Each row comes from the steps of one walk. Every step used is in the known rows, and no mark comes twice. Write the walk behind each row, first mark first.
Known rows
pakos/vepoz/bika/kirog/disolab: [.39,.25,.26,.16,.13,-.07,.36,-.06,-.19,.04,-.08,.28,-.51,.26,.26,.13,-.60,-.03,.28,.15]
disolab/vepoz: [.04,-.11,.07,.07,-.50,.18,.02,.24,-.14,-.27,-.21,-.04,-.07,.32,.08,.51,.16,.11,-.06,-.10]
bika/vepoz/kirog/pakos: [-.34,-.04,-.06,.01,.03,.29,.13,-.23,-.33,.19,-.21,-.03,.20,.37,.25,.07,-.33,-.06,-.13,-.11]
vepoz/konikan/kirog: [-.01,-.39,-.39,-.03,-.16,-.11,-.37,.10,-.22,-.37,.02,-.35,-.31,.06,.24,.51,.19,.41,-.06,-.42]
vepoz/konikan/kirog/pakos: [-.31,-.36,-.49,-.13,.06,-.08,-.45,.15,-.48,-.01,.01,-.23,-.23,-.01,.22,.44,.09,.40,-.05,-.33]
pakos/vepoz/konikan/kirog: [-.03,-.23,-.19,.26,-.23,-.16,-.21,-.09,-.08,-.20,.12,-.28,-.30,.05,.04,.32,.01,.25,.01,-.38]
pakos/kirog/disolab/vepoz/bika: [.13,-.04,.51,-.09,.13,.24,.22,-.17,-.40,-.26,-.12,.33,-.45,.28,.09,.38,-.51,.05,.18,.21]
konikan/kirog: [-.01,-.15,-.49,-.01,-.27,.15,-.08,.01,-.31,-.48,.01,-.14,-.22,.28,.00,.32,.01,.34,-.27,-.31]
bika/kirog: [.08,-.04,-.34,.09,-.19,.05,.17,.12,-.03,-.39,-.18,-.10,-.23,.42,.20,.31,-.01,.23,-.12,-.23]
disolab/kirog: [-.02,-.22,-.25,-.13,-.19,.37,-.18,.10,-.21,-.45,-.22,-.04,-.27,.42,-.07,.37,.09,.30,-.06,-.39]
bika/vepoz: [.22,.01,.07,.09,-.51,.00,.22,.06,.10,-.10,-.22,-.07,-.06,.32,.12,.27,-.08,-.09,-.17,-.15]
konikan/vepoz/kirog/bika: [-.18,.01,-.13,-.06,.25,.32,.19,-.24,-.24,-.16,.11,.10,-.07,.15,.18,.01,-.49,.11,-.22,-.39]
bika/kirog/vepoz/konikan: [-.14,-.16,-.15,.07,-.10,-.24,.19,-.01,-.02,-.04,-.04,-.22,-.18,.29,.26,.44,.12,.16,.05,-.22]
pakos/kirog/disolab: [.00,-.04,.00,-.09,-.01,-.14,.05,-.28,-.26,-.15,-.11,.04,-.61,.33,-.27,.35,-.35,.12,-.01,.09]
disolab/kirog/konikan/vepoz/bika: [.24,-.18,.23,-.28,.27,.33,-.15,.22,.05,-.54,.00,.05,-.27,.01,.06,.20,-.03,.36,.12,-.45]
disolab/kirog/konikan/vepoz: [.03,-.25,.03,-.31,.02,.15,-.21,.03,.16,-.52,.00,-.18,-.14,.16,-.28,.26,.15,.37,-.04,-.48]
disolab/vepoz/kirog: [-.24,-.18,.02,.09,-.17,.42,.02,-.09,-.31,-.35,-.19,-.12,.09,.46,.21,.38,-.02,.17,-.04,-.14]
bika/vepoz/kirog: [-.03,-.05,.03,.11,-.19,.24,.21,-.27,-.06,-.18,-.20,-.15,.09,.45,.26,.14,-.25,-.05,-.14,-.19]
disolab/vepoz/bika/kirog/pakos: [-.10,.00,.07,.01,.17,.47,.26,.28,-.44,-.14,-.21,.30,.03,.30,.56,.28,-.25,.13,.07,-.02]
pakos/kirog/disolab/vepoz: [-.07,-.09,.31,-.11,-.13,.06,.16,-.36,-.29,-.23,-.11,.11,-.31,.45,-.24,.43,-.33,.07,.02,.17]
bika/kirog/konikan: [.17,-.09,-.23,.00,-.01,-.13,.03,.30,.26,-.44,-.12,-.27,-.36,.15,.10,.35,.20,.30,.11,-.18]
pakos/vepoz: [.10,.09,-.04,.36,-.46,-.09,.05,.11,.04,-.01,-.09,-.03,-.35,.19,-.14,.23,-.05,.02,-.02,-.15]
konikan/vepoz: [.06,-.04,-.08,-.02,-.35,-.07,.01,.05,-.02,-.22,-.03,-.08,-.11,.23,-.06,.27,-.03,.17,-.29,-.33]

Write each row's walk
[-.46,-.11,-.37,.00,.16,.26,-.19,.03,-.53,.10,-.17,-.06,-.11,.26,.18,.23,-.14,.21,-.04,-.15]  vepoz/kirog/pakos
[.24,-.22,.17,.07,-.40,-.26,-.06,.14,.19,.00,-.21,-.29,-.15,.10,.36,.46,.12,-.02,.04,-.27]  bika/vepoz/konikan
[.10,.13,.06,.08,-.17,.13,.26,.30,-.27,.04,-.06,.22,-.35,.13,.22,.31,-.11,.02,.03,-.02]  kirog/vepoz/bika
[.12,-.32,-.21,-.27,-.02,-.36,-.38,-.07,-.42,-.09,.04,-.26,-.47,.07,.14,.58,-.05,.32,.11,-.12]  vepoz/konikan/kirog/disolab
[.00,-.09,-.26,-.20,.10,.51,-.01,.15,-.28,-.32,-.09,.21,-.38,.22,.04,.23,-.19,.19,-.02,-.39]  disolab/kirog/bika
[.03,-.15,.22,.07,.12,.00,.28,-.25,.17,-.11,-.01,.03,-.36,.00,.24,.19,-.42,-.09,-.02,-.30]  pakos/kirog/bika/vepoz/konikan
[.24,.04,.03,.03,.09,.19,.34,.05,-.05,-.46,-.03,.15,-.10,.28,.43,.11,-.33,.20,-.17,-.34]  konikan/vepoz/bika/kirog
[-.23,-.32,-.05,-.15,-.10,.08,-.15,-.02,-.20,-.09,-.07,-.17,-.22,.30,.00,.50,.22,.23,.11,-.38]  disolab/kirog/vepoz/konikan
[.26,.17,.07,.41,.00,.17,.38,.11,.00,-.25,-.10,.20,-.34,.25,.35,.07,-.36,.06,.11,-.15]  pakos/vepoz/bika/kirog
[.24,-.10,.16,-.01,-.11,-.13,.12,.17,.13,.12,-.07,-.03,-.27,-.11,.46,.32,-.17,-.12,.07,-.28]  kirog/bika/vepoz/konikan
[-.23,-.02,-.44,.00,.03,.08,.09,.16,-.31,-.03,-.19,.02,-.14,.36,.20,.24,-.09,.21,-.11,-.14]  bika/kirog/pakos
[-.33,-.19,-.35,-.22,.03,.40,-.26,.16,-.48,-.08,-.21,.07,-.17,.34,-.08,.29,.00,.28,-.04,-.31]  disolab/kirog/pakos
[-.24,.14,-.23,.29,-.04,.03,.24,-.03,-.14,.14,-.10,.10,-.12,.34,-.01,.05,-.27,.06,-.03,-.12]  bika/kirog/pakos/vepoz
[.24,.14,.06,.02,-.22,.13,.40,.09,.05,.03,-.09,.19,-.17,.11,.23,.14,-.36,-.20,-.13,-.16]  kirog/bika/vepoz
[.31,.16,.16,.39,-.21,.09,.10,.31,-.07,-.04,-.09,.19,-.49,.03,.20,.18,-.24,.01,.14,-.12]  pakos/vepoz/bika
[.37,-.04,.23,-.09,.07,-.05,-.07,.44,.18,-.29,.03,-.01,-.37,-.21,.18,.26,.00,.23,.09,-.24]  kirog/konikan/vepoz/bika
[-.15,-.01,-.29,.01,.22,.35,.07,.02,-.33,-.13,-.04,.07,-.33,.14,.29,.16,-.33,.13,-.02,-.24]  vepoz/kirog/bika
[.17,-.09,.03,-.11,-.19,-.24,-.12,.24,.28,-.26,.02,-.23,-.24,-.05,-.17,.32,.18,.25,-.07,-.29]  kirog/konikan/vepoz
[.03,-.34,.16,.05,-.39,-.08,-.26,.33,-.05,-.16,-.18,-.25,-.17,.11,.31,.70,.34,.19,.14,-.21]  disolab/vepoz/konikan
[-.34,-.03,-.15,.07,-.05,.34,-.12,-.05,-.34,.09,-.12,.15,-.16,.33,-.27,.11,-.18,.12,.03,-.28]  disolab/kirog/pakos/vepoz
[-.50,-.09,-.22,-.09,.19,.22,-.08,-.23,-.44,.07,-.02,-.03,.14,.29,.05,.08,-.29,.21,-.24,-.30]  konikan/vepoz/kirog/pakos
[.12,.06,-.18,-.07,-.11,.31,.42,-.21,-.16,-.28,.09,.14,-.02,.18,.19,.03,-.49,-.04,-.32,-.28]  konikan/kirog/bika/vepoz
[.06,-.11,.15,.01,-.02,.07,.06,-.08,.22,-.22,-.13,-.31,-.04,.18,.16,.18,-.04,.03,.09,-.15]  bika/vepoz/kirog/konikan
[-.13,.03,.06,.08,.21,.52,-.06,.15,-.44,.06,-.12,.38,-.29,.17,.07,.05,-.37,.12,.19,-.24]  disolab/kirog/pakos/vepoz/bika
[.00,-.03,-.50,-.08,.02,.29,.10,.05,-.37,-.35,.13,.12,-.34,.08,.11,.19,-.29,.23,-.23,-.31]  konikan/kirog/bika
[.09,.01,.22,-.14,-.06,.00,.19,-.45,-.25,.11,-.18,-.06,-.06,.45,.16,.20,-.48,-.13,.03,.11]  bika/vepoz/kirog/disolab
